(in the rows, 128 means zero)
Known rows, with every step that occurs:
vafemus/vitum/gapid: [114 139 146 120  99 113 117 126 154 132 135 132 119 134 106 121 195  87
 137 114 102 120 109 141 106 113  95 144  89  90 129 107 138 124  77 118]
bosi/rumu/gapid/risag: [ 99 152 150 101 136 126 125 143 135 110 127 148 119 145 141 181  51 110
 135 155 138 112  89 136 115  92 121 149  97  88 136 118 158 121  99 169]
pamo/risag/bunezu/vitum/vafemus: [118 142 151 134  85 150 117 133 143 126 130 169 127 116 155  87  86  98
 144 105 129 105 112 131  77 112 111 140  98  90 115 113 122 179  77 126]
rumu/gapid/vitum/vafemus/dopan: [ 97 147 151 232 117 130 124 153 130  89 144 117  93 147 117 147  22 108
 139 115 130  94 126 125 133  98  86 129  98 100 127 139 140 120  68 135]
risag/pamo/vitum: [105 172 151  73 117 145 120 111 141 104 132 138 108 141 134 150 137  97
 142 123 114 121 107 141 108  91 118 138 102  89 167 134 131 126 110 136]
megovov/dopan: [ 97 158 130 140 130 124 122  70 148 116 129 133 110 151 142 153 129 101
 127  93 130 113 101 136  90  85 107 129  93 110 132 131 136 132  87 135]
dazu/risag/pamo/vitum/gapid/rumu: [108 157 142  94 115 122 132  94 120 113 130 113 114 138 115 141 191  87
 135 141 101 123  90 136 168  93 125 152  86  94 170 142 109 119 116  66]
bunezu/vitum/vafemus: [119 150 151 133  99 130 113 127 149 129 132 127 114 129 141 166  87  98
 149 108 117 105 119 129 105  93  99 132  96  89 113 119 126 126  79 127]
dazu/risag/vafemus/vitum/rumu: [124 166 125  92 115 105 117 126 144 124 137 109 107 139 124 181 100  98
 110  99 107 117  89 144 151 113 122 146  58  95 133 113 128 125  80 173]
bunezu/vitum/rumu: [122 164 132  61 109 119 115 135 144 123 128 132 101 135 166 151 136  94
 158  84 103 127 105 134 110  98 117 140  92  91 114 116 132 125  82 170]
pamo/risag: [114 158 148 148 112 141 123 124 139 114 122 140 116 145 142  73 132  99
 138 106 124 118 109 141  71  88 115 136  90  94 130 129 127 131  79 140]
gapid/risag/pamo/vitum/rumu: [105 187 131  22 116 134 124 111 130  90 136 160 116 148 154 211 139  92
 137 108 109 122  75 133 122  90 128 138 109  91 166 129 122 119 125 175]
pamo/gapid/vitum/vafemus/dopan: [106 135 158 252  93 173 123 151 125  96 143 133  97 141 124 157  42  95
 141 111 119  99 119 121 121  94 104 132  99 101 134 146 130 116  75 142]
vitum/gapid: [109 145 146 153 110 123 126 121 138 112 124 116 108 143 130 121 192  87
 148 118 100 121 109 137 115  90  99 143  89  93 128 125 129 126  78 127]
vafemus/vitum/rumu: [119 166 132  71 100 114 113 138 155 128 136 138 120 141 121 151 140 101
 125  98 106 127  99 140 103 109 107 142  84  91 126 106 138 128  80 171]
pamo/gapid: [110 140 157 155 108 171 118 113 134 118 123 136 107 139 136 129  85 103
 137 107 115 119 108 141  96  93 113 142  88  89 138 129 133 121  87 140]
vafemus/risag: [110 162 150 127 109 127 117 132 143 123 109 125 117 141  95 155 135 106
 132 109 118 117 126 144 132  75 116 132  82  95 128 133 130 127  74 135]
gapid/vitum: [108 153 151 199 122 123 122 121 128  95 124 125 108 145 139 144 136 100
 138 111 118 115 109 135 105  82 101 134  94  83 128 134 133 128  83 132]
bosi/megovov/dopan: [113 163 125 132 126 151 111  79 182 111 130 132  96 147 145 158 115 128
 125  92 132 113  99 131  97  93 115 135 105 111 139 128 142 130  86 120]
dazu/risag/vafemus/dopan: [117 163 144 155 114 134 123 136 126 101 142  93  69 151 142 173  94 106
 139 112 112 104 111 140 178  91 115 129  63 104 139 141 131 129  69 143]
rumu/gapid/vitum/vafemus: [ 93 142 151 236 130 122 120 123 128  98 132 115 119 138 115 143  22 106
 127 122 134  98 115 124 106  95  90 136  96  86 127 131 129 122  80 129]
pamo/risag/vafemus/dopan: [116 158 149 172 115 150 127 147 129  98 139 141  72 153 152 101  85  96
 152  99 114 100 120 145 100  99 118 131  79 105 136 139 137 128  65 146]
rumu/gapid: [101 151 150 133 134 126 119 118 141 112 125 121 103 144 125 122  66 112
 139 115 124 116 111 137 107  96  97 140  91  87 133 124 141 124  80 134]
dazu/risag: [117 160 142 128 114 124 124 110 137 116 124  95 113 143 130 143 139 106
 124 113 117 118 101 138 151  82 112 135  71  87 133 132 124 132  84 137]
bunezu/vitum: [122 153 152  91 111 120 110 124 146 127 128 130 102 129 155 141 132 102
 160  95 109 123 118 137 108  99 108 136  95  85 118 123 136 127  81 129]
pamo/vitum/vafemus: [106 160 153 109 100 147 120 125 144 113 132 132 125 136 125 170  91 101
 126 121 120 103 109 137 103  83 101 134  94  90 132 127 120 126  78 133]
dazu/risag/vafemus: [114 158 142 154 131 123 127 109 129 106 129  94  95 142 142 166  86 101
 125 114 115 109 102 144 153  88 121 135  60  88 137 130 122 130  83 135]
bunezu/vitum/vafemus/risag/gapid/rumu: [115 155 149 148 117 120 116 119 144 141 114 139 125 125 102 165 142  94
 138 111 117  99 128 129 138  83 122 148  85  98 109 132 124 119  73  65]
gapid/risag/dazu: [108 155 149 115 193 131 118 113 137  96 135 146 113 143 153 199 145  93
 141 113 117 117  85 156 108  97 121 132 104  88 140 132 134 124  95 123]
rumu/gapid/risag: [ 96 154 150 118 136 118 122 110 130 102 134 145 114 143 140 177  61 108
 139 114 131 116  93 134 114  93 107 138 100  88 133 121 135 121  97 133]
gapid/risag: [111 160 148 121 120 126 122 114 134 102 133 151 114 146 150 197 131  99
 140 111 120 119  92 140 110  81 112 130 104  89 132 126 132 126  97 133]
bunezu/vitum/rumu/gapid/risag: [110 158 137  41 125 107 117 123 136 110 134 157 109 133 166 185  62  99
 155  88 119 123  90 129 123 106 116 141 104  90 114 115 134 116  98 167]
rumu/gapid/risag/pamo/vitum: [ 94 170 152  55 137 133 125 100 133  96 140 161 114 141 137 186  68 104
 138 118 126 114  86 136 119 102 119 139 114  88 168 132 135 117 125 140]
bunezu/vitum/gapid/risag/vafemus: [118 139 146 117 122 111 122 112 125 108 140 147  94 130 171 188 132  76
 166 105  99 111  98 140 121 103 113 140  96  93 123 121 128 121  93 116]
dazu/risag/pamo/vitum/gapid: [108 162 143  83 106 129 136 106 135 105 132 109 116 135 123 129 200  93
 134 130 104 120  97 137 165  91 120 141  82  93 169 138 112 121 109 131]
bunezu/vitum/rumu/gapid/risag/dazu: [111 153 140  35 200 111 115 128 145 106 138 155 112 134 173 184  79  93
 156  86 111 123  86 147 115 119 127 141 108  91 125 123 134 112  94 159]

Rows:
[109 165 131 163 120 117 123 133 123  88 123 122 110 149 147 144 141  93
 138 103 112 118  96 130 112  85 109 139  92  89 127 129 126 124  85 173]  gapid/vitum/rumu
[107 139 159 141 187 171 120 115 134 104 131 165 116 137 155 186  98  86
 136 112 115 117  88 157 101 101 129 142 105  91 147 135 134 116 102 130]  pamo/gapid/risag/dazu
[103 151 147 121 134 131 121 152 144 120 124 123 113 144 127 129  58 112
 138 158 131 114 108 139 106  98 112 152  86  88 137 120 161 121  82 164]  bosi/rumu/gapid
[103 163 132  99 131 127 120 129 137 106 124 118 102 148 134 128  69 107
 137 103 115 121 101 132 110  96 109 144  84  91 130 120 132 122  81 173]  vitum/rumu/gapid
[106 142 148 128 188 125 127 112 134  97 135 141 116 142 145 177 202  78
 150 121 100 118  87 154 116 100 113 139 106  93 138 130 128 120  92 111]  vitum/gapid/risag/dazu
[105 156 146 162 140 129 123 103 129 115 120 142 105 143 142 128 189  95
 137 122 109 116 101 137 113  81 115 152  87  88 125 132 129 124  84  73]  risag/gapid/rumu
[101 149 145 223  95 131 119 144 129 103 115 145 127 128  94 169  93 103
 118 116 130  98 120 133 134  86 108 138  89  89 123 132 119 175  75 123]  gapid/vitum/vafemus/risag/bunezu
[ 93 148 148 214 125 121 122 168 137 115 110 118 134 137  69 159  12 110
 114 160 143  93 125 127 135  85 115 149  83  95 127 132 144 121  71 162]  bosi/rumu/gapid/vitum/vafemus/risag
[105 162 143 153 133 127 123 114 133 125 106 139 115 142 100 141 188  98
 132 117 110 113 117 138 136  74 132 150  77  98 123 140 127 122  76  73]  vafemus/risag/gapid/rumu
[108 162 147 169 103 134 118 135 146 126 112 118 128 141  79 179  88 105
 122 117 124 100 129 137 131  74 112 133  82  99 126 132 120 126  71 132]  vitum/vafemus/risag
[108 143 147 163 118 119 122 105 121 117 122 126 106 142 128 135 178  86
 147 132  97 120 100 137 115  89 104 151  91  92 130 130 125 123  85  63]  vitum/gapid/rumu
[124 160 127  44  93 121 117 132 139 120 130 131 109 119 169 144 146 102
 138  91 107 129  93 130 162 108 124 145  77  87 116 116 124 175  86 169]  dazu/risag/bunezu/vitum/rumu
[122 147 145 121  86 126 114 124 146 128 136 126 122 113 147 159  94 104
 130 112 125 104 105 127 158 104 108 138  80  86 114 117 119 178  84 123]  dazu/risag/bunezu/vitum/vafemus
[118 142 140 139 114 101 125 116 144 126 141 101 107 133 111 144 150  91
 120 114 103 111  98 144 157 114 106 146  58  94 136 118 125 125  78 125]  dazu/risag/vafemus/vitum/gapid
[111 164 137 141 132 129 129 108 145 111 124 103 109 141 138 121 206 101
 121 110 118 119 100 135 153  80 116 139  66  87 124 133 122 125  81 136]  dazu/risag/gapid
[107 159 129  98 133 108 113 128 144 120 139 131  95 139 121 151  21 105
 121  98 112 114 100 142 107 125 108 150  73  92 131 106 141 123  77 172]  risag/vafemus/vitum/rumu/gapid
[108 158 139 205 138 120 134 113 133  93 127 103 113 141 141 116 211  98
 119 112 121 118  97 128 156  77 113 139  68  85 128 137 122 124  85 134]  dazu/risag/gapid/vitum
[116 138 142 148 119  98 126  98 129 132 137 109 110 135 107 153 135  87
 119 129  97 111  89 141 158 113 115 154  60  96 136 121 120 122  82  60]  dazu/risag/vafemus/vitum/gapid/rumu
[104 161 143 135 121 122 130 103 129  96 135 144 109 146 139 179 189  78
 154 127 104 118  88 135 125  90 115 138 110  94 160 130 123 122 122 127]  vitum/gapid/risag/pamo
[111 158 140 154 137 122 129  98 129 119 124 112 111 143 135 130 194 100
 121 123 111 118  91 136 156  77 125 152  67  91 128 134 119 121  86  73]  dazu/risag/gapid/rumu
[109 153 152 145 186 142 119 125 146 112 123 143 119 141 148  75 151  95
 137 106 115 116 105 162  67 101 128 136  92  93 139 135 128 127  75 129]  pamo/risag/dazu
[107 176 148 133 113 128 115 121 147 116 115 124 107 146  94 162 136 101
 136 118 113 114 126 141 135  84 130 134  92  93 159 140 125 129 102 136]  vafemus/risag/pamo
[ 95 151 147 143 154 123 126 103 124  95 136 142  91 144 149 197   9 104
 137 117 124 105  92 140 115  98 109 135  91  87 137 125 137 120  94 132]  rumu/gapid/risag/vafemus
[104 162 147 103  98 148 119 139 145 125 114 133 134 137  82 178  87 105
 117 117 127 100 125 139 132  73 109 133  86  99 130 136 119 125  71 135]  pamo/vitum/vafemus/risag
[111 173 133  32 111 140 122 138 134 107 124 136 111 144 145 150 139  98
 136 101 107 128  98 137 107  88 115 141  88  91 132 123 124 127  83 176]  pamo/vitum/rumu
[103 140 145 126 103 133 127 116 123  95 133 169 116 131 153 166 186  83
 145 122 110 120  86 138 122 100 103 145 101  89 133 118 131 172  96 122]  vitum/gapid/risag/bunezu
[120 157 134  59  93 141 112 144 137 118 125 174 115 122 181  68 139  97
 153  82 112 127 100 136  84 116 127 147  94  94 112 112 126 173  82 171]  pamo/risag/bunezu/vitum/rumu
[106 150 151 236 115 129 121 125 129  97 131 116 121 142 125 159  92  96
 128 121 125  99 108 127 104  82  97 132 100  86 126 134 126 128  83 129]  gapid/vitum/vafemus
[122 154 152 130  88 136 114 155 148 121 149 125  91 135 140 170  91 101
 164  95 113 105 129 127 128  99 100 124  98 104 115 130 135 125  66 129]  bunezu/vitum/vafemus/dopan
[120 144 149 113 109 119 124 137 126 102 152 149  69 140 170 205 137  78
 181  96  98 108 105 135 150 107 108 135  96 104 122 130 132 118  81 127]  bunezu/vitum/gapid/risag/vafemus/dopan
[ 95 146 148 201 140 118 121 116 129  94 128 119 107 142 129 121  67 107
 136 113 126 116 108 131 106  95  98 137  95  82 131 132 137 126  84 131]  rumu/gapid/vitum
[100 166 134  31 124 135 122 132 133 105 128 136 112 140 132 134  75 106
 135 103 112 122 100 135 112 100 109 144  87  89 134 123 134 118  81 177]  pamo/vitum/rumu/gapid
[109 159 135  66 119 109 111 135 154 128 138 135 118 136 110 130  68 110
 121  98 115 124 100 135 105 120 102 146  86  93 128 105 143 120  80 168]  vafemus/vitum/rumu/gapid
[110 177 143  68 113 136 125 106 139 105 132 113 112 140 125 151 144 104
 129 123 117 120  99 138 154  90 124 136  82  87 168 138 118 126 113 136]  dazu/risag/pamo/vitum
[115 140 145 151 116 109 116 120 144 125 142 127  97 136 116 141 140  86
 133 116  96 112 106 147 110 116 102 146  75  94 134 110 136 124  74 118]  risag/vafemus/vitum/gapid
[ 90 146 152 225 198 118 117 138 140 105 116 119 129 140  76 161  36 102
 119 116 130  94 127 146 128  98 114 136  89  98 133 146 128 118  67 120]  rumu/gapid/vitum/vafemus/risag/dazu
[ 99 159 135  79 209 122 124 121 135  94 133 148 112 147 152 184  78  96
 136 104 113 122  80 148 113 106 124 142 103  94 138 124 132 116  94 163]  vitum/rumu/gapid/risag/dazu
[110 175 146 102  93 149 132 138 142 105 153 108 104 145 112 180 100 106
 131 123 121  99 112 127 182  91 116 126  87 103 165 148 119 122  97 143]  dazu/risag/pamo/vitum/vafemus/dopan
[108 145 140 185 110 157 119 131 116  95 121 139 111 141 150 131  93  88
 135  94 107 123  97 130 106  92 119 145  91  93 131 132 128 114  92 177]  pamo/gapid/vitum/rumu
[115 140 149  91  86 121 114 143 142 132 114 153 111 115 118 127 193  89
 158 101 104 119 127 140 144 105 110 146  90  96 112 120 124 172  71 119]  vafemus/risag/bunezu/vitum/gapid
[103 138 151 107 110 124 114 120 137 114 142 176 123 112 156 191  17 105
 143 112 135 103  95 125 118 118 101 141 112  85 114 109 132 167  95 120]  rumu/gapid/risag/bunezu/vitum/vafemus
[117 134 148  96  93 126 119 126 139 118 130 152 103 115 159 112 190  87
 164 108 103 125 110 137 116 114 102 148  96  87 117 112 130 171  78 117]  risag/bunezu/vitum/gapid
[108 150 148 140 101 156 120 129 134 109 124 166 115 131 152  67 136 102
 134 111 123 117 102 146  78 102 115 141  92  89 131 120 126 181  81 135]  pamo/risag/bunezu
[122 135 141  95  91 119 127 121 137 123 131 125 111 115 154 111 199  90
 149 106 106 123 101 132 167 111 107 144  80  89 116 120 118 172  82 118]  dazu/risag/bunezu/vitum/gapid
[103 153 158 161 116 171 118 106 138 113 125 141  98 141 138 137  92  95
 141 119 112 118 105 135 101 101 125 142  99  91 170 134 129 121 116 143]  risag/pamo/gapid
